Every row comes from one small tree of marks. The marks that hang from a mark follow it in brackets, in alphabetical order. Every link used is in the known rows. Which tree was each row made from?
Known rows
S[T[D[P]]]: [ 11.5 -13.6  12.5 -16.1  -3.2 -16.4 -12.2   3.6  -1.7   6.4   3.1   6.0
   6.4  -5.2  10.6  16.2  -9.7 -11.6  14.6  -2.9   4.5   9.2  -2.1  -1.2
  -0.1  -2.5   0.6   0.8  -6.8  -3.2  -2.7   7.9  -0.1  -0.9  -7.0  10.2]
G[V[P[M]]]: [  2.2 -10.9   5.1  18.6 -14.0  -0.2  -4.4  -1.8   0.1   8.3  -2.6   3.3
   9.9   4.7   2.2 -11.2  -0.7   0.5  25.1 -18.5   5.2  -5.8   5.2   6.8
   4.8   2.5 -15.3 -20.0  15.6  -6.3 -16.8  11.3  -9.5  11.8  -8.6   0.7]
D[P[M V]]: [ 10.9 -22.9   3.6   0.0   3.2 -16.9  -2.7   9.2   7.6  -3.4  -3.7   8.5
  15.2  -8.7  10.4   2.3  -4.0   1.0  22.0  -6.6 -10.4   1.4  -1.3   6.4
   4.7   0.4 -25.6  -3.8  16.6   3.5   4.9  29.4 -20.6  -0.8  42.6 -19.0]
J[G[V[P[M]]]]: [-16.3 -23.3   1.7  13.7  -9.7  -1.7 -11.3   8.2   2.6  -3.6   2.9  -1.5
   6.5   7.1  -2.9 -11.8  12.2   0.9  25.6   0.6  -2.6  -6.4   3.7 -11.3
   2.3   3.9  -8.8 -22.2  12.8  -0.3 -16.7   5.7   8.0  -0.2 -14.1  11.3]
M[P[V]]: [ -0.1 -13.6  -7.7   0.5   6.0  -8.7   3.3   7.3  -7.4   5.1  -0.3   0.9
  16.0  -5.5  -0.2   6.6 -13.4  17.8 -13.7   5.8  -1.4  -3.6  -0.7  12.7
  -2.9   0.5  -8.4 -10.3   4.4   5.2   4.0  -1.7  -1.3  -9.2  44.2  -3.9]
S[T[D[P[M]] E V[G]]]: [  9.0 -27.4  23.7 -22.7 -14.4 -26.3  -9.1  21.8   0.1  12.6   4.2  10.8
   9.7  -2.4  19.1  19.2  -7.8 -11.1  58.3 -14.5   9.0   6.6   0.3   7.5
  -0.6  -2.9  -1.5  -1.9 -10.6 -10.1  -7.2  11.6  -2.0  31.3  15.8  34.4]
E[T[D[P] S V]]: [  4.3 -13.2 -17.4 -14.5  -8.9  -2.8  10.7  22.3  -1.5  -5.3  -2.2  11.1
   4.2  -1.1  10.4  19.6  -7.5 -20.6  49.2 -17.9  -1.8  -0.1  -0.5  29.5
 -11.1  -9.1   9.3  27.9   0.2 -17.8   2.6   8.2   0.9  35.2  21.9  22.0]
D[P[V[G]] T[S]]: [ 14.5 -23.4  -4.0   5.9   9.3 -11.9  -5.7  27.0   9.4  -8.6  -8.4   8.1
   8.7  -2.0  14.6  16.4  -9.9 -14.1  32.2 -15.7  -0.9   1.1   6.9  13.5
  -1.5  -1.7 -10.5   8.5  22.6 -21.8   3.2  22.3  -1.1 -20.2  43.9  -9.8]
P[M V[G]]: [  5.3 -24.3   5.4  14.1  -8.9 -30.5   0.1  18.8   0.0   5.3   2.0  -8.1
  11.9   5.8  -4.5  -7.2   3.6   5.4  45.4  -8.1  -2.0  -3.8  -1.2   0.8
  -3.7   9.5 -35.0 -29.3  11.4   9.5  -2.7   3.6 -10.6   5.0  54.3  -4.0]
E[T[D V[P]]]: [  5.6  -4.8 -12.7  -9.7 -12.1   1.9   7.0  14.2  -4.4  -1.6   0.3   0.2
   1.5   0.9  -4.2   8.9  -3.1  -7.3  39.0 -13.7  -1.7  -3.3   4.7  20.2
  -8.6  -4.0   3.7  10.9  -0.7 -14.4  -8.4  -1.9  -6.4  17.5  32.3  25.6]
S[T[D E V[G P[M]]]]: [  4.9 -23.6  25.5 -16.8 -21.3 -28.6  -5.4  16.3  -2.8  15.2   6.2   0.7
   9.0   0.5  10.5  18.0  -5.2  -5.5  58.9 -19.6  10.6   5.2   1.1   5.6
  -2.2   0.6  -1.4 -10.2  -8.5 -11.6 -13.1   0.6   4.9  33.9  10.5  43.4]
J[G[V]]: [-15.9 -19.3  -2.1   6.7  -2.6   2.7 -12.2  13.7  -0.1  -4.7   3.0   2.2
   0.9   9.5  -1.5  -9.7  10.1  -2.4  20.7   8.8  -1.7  -6.0   2.6 -14.1
   0.6   1.2  -1.4 -16.9   5.7   1.6 -13.1   3.8  13.9  -4.3 -21.5   7.7]
S[T[D]]: [  7.1  -8.8  11.4 -14.1  -5.5 -18.5  -6.6   4.2  -6.0   8.8   5.4   1.1
   3.1  -0.9   3.3  14.1  -8.0  -9.0  16.1  -1.0   6.2   8.1  -2.5  -5.3
  -1.8  -0.9   4.3  -2.9 -10.8  -0.6  -4.2  -3.0   8.4   0.9 -10.8  17.0]
S[T[D[P[M V]]]]: [ 12.9 -20.6  14.7 -14.7  -4.0 -26.3  -7.4   8.5  -2.4   6.2   3.6   4.6
  10.5  -5.2   7.6  15.0 -10.1  -8.8  27.5  -3.5   0.6   9.1  -2.4  -3.9
   0.4  -0.1  -9.5  -5.5  -3.0   1.4  -2.5  11.1  -0.8   0.5   8.5   8.1]
D[P[M] T[E S V[G]]]: [  7.7 -33.2   3.3  -2.3  -3.4 -16.8   3.0  32.9  13.9  -5.3  -8.8  15.8
  12.3  -6.4  25.4  15.8  -4.3 -23.2  63.6 -25.8   0.9   1.0  12.9  22.7
   6.6  -5.4  -9.2  21.0  11.3 -22.3  -1.0  30.6  -9.1  25.1  53.0  17.4]
M[P[V[G]]]: [  4.0 -15.6  -6.6   5.1   1.0 -10.1  -4.9  10.3  -6.3   9.2   0.5  -2.4
  15.0  -0.3   2.2   5.1 -11.6  18.2  -5.0   2.2   2.9  -5.6  -0.5  13.2
  -7.3   2.9 -12.0 -17.8   5.0   3.5   1.3  -5.7  -3.6  -9.4  50.9  -1.2]
J[G]: [-17.6 -16.5  -0.9  -0.4  -0.2  -1.5  -7.9   9.9   2.2  -9.4   4.6  -3.3
  -0.9   3.6  -4.0  -4.6  13.1   0.7   8.0  12.5  -6.3  -2.5   0.4 -15.9
  -1.3   2.3   0.9  -8.5   1.6   4.2  -5.2  -2.3  14.9  -7.7  -6.1  12.0]
S[T]: [  4.1 -10.4  18.6  -9.1   1.5 -11.3 -15.0   1.3  -7.5   5.8   3.6   0.6
   1.8   2.5   2.9   5.8  -6.4  -7.0   2.9  -0.4   3.3   6.6  -5.1  -9.9
   0.3   1.2   2.7 -10.0  -4.0  -2.2  -9.0   1.8   1.4  -2.8   1.8  -6.7]
G[V]: [  1.5  -3.9   0.1   9.4  -2.9   4.9  -5.6   6.1  -3.6   8.2  -2.0   7.9
   1.2   8.8   2.7  -7.4  -4.4  -2.6  16.6  -7.5   6.3  -5.1   3.0   3.8
   2.3  -1.6  -4.2 -12.0   6.5  -5.2 -10.1   8.3  -2.1   4.0 -20.2  -5.4]
D[P T[E S]]: [  5.8 -17.4  -1.2  -3.9   8.1  -1.6   3.8  18.9  11.1  -9.4  -9.3  20.7
   5.6 -12.3  18.0  16.4  -9.9 -12.3  22.6 -15.3  -0.6   5.1  12.4  12.5
   6.3 -10.9   5.8  30.7   6.6 -25.1   6.2  29.0   6.6  -1.4  11.8   2.5]

Which tree is each row?
[  3.2 -16.9 -11.4   0.1 -23.0 -10.6   8.3  20.5  -1.5   0.0   0.5  -1.1
   6.4   4.8   5.2  12.3  -0.6 -16.1  63.4 -27.9   4.0  -3.5   0.7  31.7
 -14.4  -2.0   0.8  11.7   2.6 -17.1  -6.8  -3.5   0.0  41.9  28.5  37.1]	E[T[D S V[G P[M]]]]
[  2.8 -13.6 -11.8  -9.0 -11.7 -16.1  15.4   6.7   8.6  -0.7  -2.1  11.1
   9.0 -11.5  18.3  26.4  -7.1 -16.1  33.1 -17.4   5.4   6.6  -3.1  26.0
  -6.5  -7.4   8.2  27.6   1.3  -9.4  16.6   6.8  18.6  30.4 -28.6  35.1]	T[D[P] S]
[ -0.3 -10.5 -17.3 -12.1 -10.8  -4.8  16.1  22.6  -5.7  -4.0  -0.2   6.6
   2.1   2.2   2.2  16.7  -4.8 -19.1  50.6 -16.3   0.4  -0.9  -1.2  27.5
 -11.7  -6.7  12.3  23.9  -3.7 -15.0   1.6  -1.9   8.1  37.1  13.9  27.7]	E[T[D S V]]
[  7.9 -11.9  11.1  22.7 -24.7 -12.6 -14.9  -5.8   8.4   7.6   1.6 -14.0
  10.5   3.8   5.4  -8.9   8.0   6.0  29.9 -23.9   6.9  -5.1   4.5   9.2
  -4.6  10.0 -23.1 -25.0  12.9  -4.6 -16.0  -2.8 -16.6  12.4  30.4  17.2]	V[G P[M]]
[ -2.7 -12.0   5.0 -21.7 -22.9 -15.2  22.1  15.6   4.1   8.8   2.1   6.8
   6.4  -8.3   7.2  24.8  -2.4   2.9  57.5 -21.0   7.3   1.7   5.7  20.2
  -0.6  -5.4  10.2  10.1  -4.8 -16.5  -1.3   0.4  14.5  44.9  -9.0  65.7]	T[D E V[P]]
[ -5.6 -17.1 -11.3 -17.7 -18.0 -22.4  26.8  23.5   1.0   3.8   0.6   3.0
   6.9  -0.5  12.3  33.8  -3.8 -27.0  62.9 -21.8   9.0   2.8  -6.7  32.0
  -8.0  -2.5  14.9  22.6   2.7 -10.3   9.3  -7.9  21.9  56.9 -15.0  58.1]	T[D S V]
[  9.8 -34.4   4.3   6.3   2.2 -22.8   3.3  30.7  11.8  -7.1  -7.9  15.7
  14.2  -8.5  14.7  11.1  -7.0  -8.3  55.3 -21.3  -2.7   2.5  11.3  12.8
   4.3  -4.2 -18.8  10.4  14.9 -17.8   4.5  32.1  -0.1   1.3  53.1   0.2]	D[P[M V[G]] T[E S]]
[  4.5 -20.5  24.9 -18.9 -18.8 -23.5  -8.3  14.7  -3.8  14.4   6.3   1.8
   6.5   1.2  11.2  20.7  -7.1  -3.8  51.1 -19.0  12.1   4.9  -0.5   6.1
  -4.0   0.2   5.5  -8.7  -7.8 -15.3 -12.9  -1.6   9.2  27.8   1.4  43.8]	S[T[D E V[G P]]]
[  4.6  -7.3 -17.0  -6.9  -6.6  -0.2   8.1  10.3  -0.8  -6.8  -2.3  12.0
   3.1  -4.8   5.5  11.7  -7.0 -12.0  28.5 -13.0  -1.5   1.5   1.5  22.3
 -10.9  -9.6   7.6  27.7  -4.2 -13.6   6.7   8.6   5.5  19.3   5.0  11.8]	E[T[D[P] S]]
[  5.5 -26.3  20.5 -27.8  -9.5 -25.9  -0.5  17.9  -1.5   9.5   3.3  13.0
   9.8  -6.6  16.5  21.9  -9.8 -11.0  49.2 -12.1   3.7   8.9   0.2   5.4
   3.0  -5.1   1.5   4.8 -10.1  -7.9  -4.0  15.7   0.3  30.7   9.5  28.9]	S[T[D[P[M]] E V]]
[ 10.6  -2.2 -13.2  -8.4  -3.3   6.5   1.8   8.4   0.2  -5.9  -1.6   9.1
   0.5  -4.6   0.8   3.5  -6.6  -5.0  16.9  -3.9  -4.1  -0.2   7.1  12.8
  -6.7  -8.6  -0.2  18.6  -8.1  -9.6   1.2   9.4  -7.3  -0.6  19.0   4.5]	E[T[D[P]]]
[  7.5 -26.7   3.0  -6.9   1.9  -6.2  -0.9  32.5  12.2  -5.7  -8.8  17.1
   6.1  -3.8  25.5  21.0  -8.5 -20.7  52.4 -24.3   4.2   1.0  11.0  22.0
   2.7  -7.7   3.4  25.3  10.9 -30.2  -0.1  25.7  -0.5  15.3  36.2  17.6]	D[P T[E S V[G]]]
[  8.6  -9.5  -9.3  -2.0 -19.4  -4.4   1.9  17.4  -2.2   0.0   1.4  -2.6
   3.8   5.3   0.5   4.2   0.0  -7.7  54.2 -18.6   1.9  -5.5   6.3  23.0
 -10.2  -0.8  -5.3   2.8  -1.2 -12.8 -12.0  -3.0 -12.3  23.8  42.9  28.5]	E[T[D V[G P[M]]]]
[  8.0 -16.9 -14.3   0.3 -10.3 -10.9   6.0  17.9  -0.4  -4.3  -1.3   8.8
   6.9  -1.8   4.0   9.4  -5.4 -10.5  45.2 -17.0  -2.0   0.4   1.2  22.5
 -12.2  -5.9  -5.1  16.8  -0.4 -11.1   5.0   9.9   1.0  20.0  24.3  11.8]	E[T[D[P[M V[G]]] S]]
[  4.4 -17.7 -15.9 -11.6 -11.2  -8.1  13.8  23.0  -0.2  -6.2  -2.4  10.9
   7.0  -2.8   9.2  16.1  -5.3 -22.6  56.1 -19.2  -2.8   0.2  -0.1  30.4
  -8.6  -7.9   3.7  26.7   0.1 -13.5   2.8  11.5  -3.9  40.7  29.5  22.8]	E[T[D[P[M]] S V]]
[  9.6 -23.7  22.2 -25.1 -11.3 -23.1 -11.6  20.2  -1.0  11.2   4.2  10.6
   6.1  -0.6  20.0  22.4  -9.7  -9.9  49.8 -14.5   9.3   6.8  -0.2   7.9
  -3.1  -3.8   4.5   0.1 -10.8 -13.7  -6.4   9.4   2.2  26.2   6.4  32.7]	S[T[D[P] E V[G]]]
[  1.0 -15.0  -4.8   2.2 -13.2  -0.2  -2.1  17.3  -4.7  -2.5  -1.0   0.0
   2.5  10.0   4.6   7.1  -1.1 -12.1  45.5 -26.3   1.0  -5.3  -2.6  26.1
 -14.4  -1.5   6.9   6.4   8.8 -21.9 -10.9  -0.7  -0.9  32.6  36.6  13.0]	E[T[S V[G P]]]
[ -1.6 -22.4   5.2   5.2 -10.8 -13.8  10.9  27.4   6.5  -1.7  -4.9   2.1
   5.9   1.4   7.9  14.3  -0.8 -15.1  58.9 -27.8   8.0  -1.0  12.0  18.0
   1.7  -0.6   2.4   9.3   9.3 -25.1  -8.5   5.2   9.4  23.8  32.0  33.0]	D[T[E S V[G P[M]]]]
[  8.1 -19.3  19.7 -22.2  -3.7 -22.6  -5.5  10.5  -3.4   8.4   3.6  14.0
   6.9  -8.4   9.6  18.7 -12.2   0.5  27.6  -5.1   3.0  10.8  -0.1  -5.0
   0.6  -6.0   1.8   0.4 -10.2  -8.1   1.2  13.7  12.4   4.8  -8.9  16.2]	S[T[D[P[V]] E]]
[  4.1 -31.8   0.9  -6.0   1.2 -14.3  11.7  30.3  12.1  -8.9  -9.6  19.0
  12.9 -10.7  22.3  17.9  -6.2 -23.6  57.9 -22.9  -3.2   3.2  11.4  21.1
  10.4  -7.7  -4.6  28.5  11.0 -20.3   1.8  34.4  -7.1  25.2  44.8  13.7]	D[P[M] T[E S V]]
[  6.2 -19.6  21.5 -12.0  -4.7 -15.5 -19.9  15.1  -7.4   9.6   4.1  -3.1
   2.0  11.4   9.5  10.5  -5.3 -15.2  31.6  -8.3   6.7   2.4  -6.4  -0.6
  -3.6   3.9   1.5 -15.7  -0.9  -7.3 -15.1  -0.5  -5.9  13.0  25.9   7.1]	S[T[V[G]]]
[  7.9 -22.4  20.7 -20.1  -6.1 -27.6  -3.6  12.1  -2.4   7.9   3.8  12.7
   9.8  -9.7   8.9  15.8 -10.3   0.7  34.4  -6.2   1.8  11.0   0.4  -4.7
   2.3  -4.2  -4.2  -0.8 -10.2  -4.5   0.0  16.5   8.6  10.5   0.3  15.5]	S[T[D[P[M V]] E]]
[ 10.1 -23.3  15.1 -22.5  -7.5 -24.1  -6.4  15.1  -1.8   7.3   2.5   5.0
   9.3  -2.1  15.8  20.8  -8.5 -20.4  41.5  -8.3   2.9   6.9  -3.3   5.9
   1.7  -0.4  -3.2   1.4  -2.4  -2.9  -6.1  10.5  -9.7  19.9  17.1  20.3]	S[T[D[P[M]] V]]
[  6.8 -32.7   0.9   1.8   7.1 -21.6  11.1  28.0   9.9  -9.0  -9.0  19.0
  15.0 -13.1  12.4  14.1  -8.6  -8.6  47.0 -17.1  -6.5   4.6  10.9   9.7
   8.7  -6.1 -14.7  17.3  15.4 -15.8   7.8  35.6   2.2   2.5  44.3  -3.3]	D[P[M V] T[E S]]
[  4.1 -15.0   6.7   2.5  -7.2  -6.9   3.9  25.5   5.9  -0.5  -4.1   0.4
   3.9   2.5   4.8   5.5   0.1  -7.9  47.1 -18.2   5.1  -3.2  15.7   8.3
   5.9   0.8  -5.0   1.2   6.4 -20.3 -13.6   5.9  -4.9   5.7  44.6  24.1]	D[T[E V[G P[M]]]]
[ -1.8 -18.1   3.8   1.6  -7.8  -9.1   7.7  27.0   4.9  -0.9  -4.6   3.1
   3.8   2.3   7.9  17.0  -1.8 -13.9  51.4 -27.2   8.7  -1.1  10.8  17.7
   0.3  -2.0   8.1  11.1   9.9 -29.5  -9.1   3.8  14.3  19.2  24.6  33.0]	D[T[E S V[G P]]]
[-12.2 -20.0  -3.0 -25.7 -20.3 -24.1  34.4  28.1   2.0   4.7   1.4  14.2
   6.9  -7.3  14.6  36.0  -4.8 -14.3  74.2 -26.1   9.7   5.4  -2.0  30.5
  -5.6  -9.1  20.5  29.3  -9.0 -17.6  12.5  -0.8  36.2  71.6 -28.7  71.9]	T[D E S V]
[-10.0 -31.4  15.3  -0.3 -27.5 -23.6  11.5  20.3   5.1   7.8   0.2   5.3
  12.3   1.3  18.2  17.0   3.1  -5.1  77.1 -40.8  10.8  -1.3  -3.0  30.5
  -5.9   0.3   2.7   1.3   9.0 -21.9  -4.9   4.8  15.1  72.8  12.3  50.8]	T[E S V[G P[M]]]
[ -5.0 -22.0  -6.3  -8.0 -28.7 -27.8  28.2  15.4   4.6   4.0   0.5  -1.4
  14.1  -4.6  12.6  30.8   0.4 -23.0  73.3 -33.1   7.6   2.0  -5.4  36.4
  -5.1   0.4   2.7  13.6  11.1 -10.6   1.8  -5.1  14.9  64.1  -1.4  65.1]	T[D S V[P[M]]]
[  7.0 -20.2 -14.4  -6.9 -15.8  -9.7   5.2  26.0   1.1  -2.6  -1.7   7.4
   6.8   2.7  12.6  14.4  -4.1 -21.5  63.4 -23.1   1.3  -2.2   0.6  32.3
 -12.6  -5.0   0.1  20.6  -0.4 -14.4  -0.6   7.2  -6.1  39.9  36.7  26.4]	E[T[D[P[M]] S V[G]]]
[  2.8 -12.6 -15.3  -7.3 -15.4  -6.5   7.7  26.1  -4.3  -1.4   0.4   3.3
   0.8   8.3   4.3  14.3  -3.1 -18.3  58.3 -20.3   5.1  -3.1  -0.2  29.0
 -16.1  -4.8   8.8  17.4  -3.9 -16.4  -1.7  -6.0   6.3  37.0  21.6  31.2]	E[T[D S V[G]]]
[ 10.3 -19.8  21.8 -19.1  -6.6 -24.1 -10.5  13.4  -1.8  10.5   4.4  11.9
   7.3  -5.3  10.9  17.5 -11.3   2.2  32.2  -8.6   6.5   9.2  -0.1  -2.4
  -2.6  -4.6   0.1  -4.1 -10.7  -9.5  -1.4  10.9  10.6   5.7  -5.1  19.0]	S[T[D[P[V[G]]] E]]
[  3.2  -7.5  -4.4 -14.7 -19.7 -12.9  15.1  11.2   3.5   5.7   1.9  -5.0
   6.9  -2.6   5.0  22.9  -1.8 -10.1  47.2 -17.9   5.6  -0.7   1.3  22.7
  -2.6   1.6   3.2   4.2   6.3 -10.4  -5.1  -7.0   0.4  30.8   6.3  52.7]	T[D V[P]]
[ -3.8 -17.4  -1.6 -16.8 -14.3 -18.3  22.6  11.2   8.8   1.2  -1.1  23.0
   8.5 -18.3  19.6  28.2  -7.7  -3.4  44.1 -22.0   6.7   8.7   1.6  24.4
  -4.2 -13.6  14.2  34.3 -10.1 -15.8  19.9  13.8  33.5  44.6 -43.3  48.9]	T[D[P] E S]
[  3.1 -16.2   3.5 -31.4 -12.0 -13.3  15.7  23.7   8.0   4.2  -0.8  18.6
   6.7 -12.0  19.4  27.3  -6.2  -4.6  56.6 -15.5   3.5   3.3   5.4  22.3
   1.6  -9.9   7.8  23.1  -8.0 -14.7   7.6  15.6   4.9  42.2  -0.4  52.3]	T[D[P] E V]
[  9.7 -12.3  -7.4 -23.8  -9.4 -11.0   9.5  19.2   7.1   1.9  -1.4   7.2
   7.0  -5.2  17.5  25.9  -5.7 -17.6  45.9 -11.1   2.7   1.4   1.6  24.7
  -0.5  -4.1   0.6  17.3   3.4  -7.9   3.9   8.2  -9.7  26.4  11.7  37.4]	T[D[P] V]
[  5.5 -30.6  -7.0 -10.3 -24.2 -28.8  11.1  26.9  11.3   4.7  -1.2   5.2
  13.7  -1.1  27.6  30.3  -3.2 -29.6  83.6 -31.9  10.1   0.4  -4.2  41.2
  -9.3  -1.5  -3.4  17.3   7.2 -11.4   6.2   5.9   1.3  61.0  14.1  55.0]	T[D[P[M]] S V[G]]
[ 15.2 -20.5   5.7  -0.9  10.4  -7.3  -8.5  28.7  10.0  -5.1  -7.0  13.9
   5.8  -5.8   9.4   8.9 -10.1   3.0  28.4  -9.0  -1.9   0.4  15.3   3.3
   3.9  -5.1 -12.7   5.9  11.8 -21.7  -0.6  28.5  -6.2 -27.3  48.3  -8.6]	D[P[V[G]] T[E]]
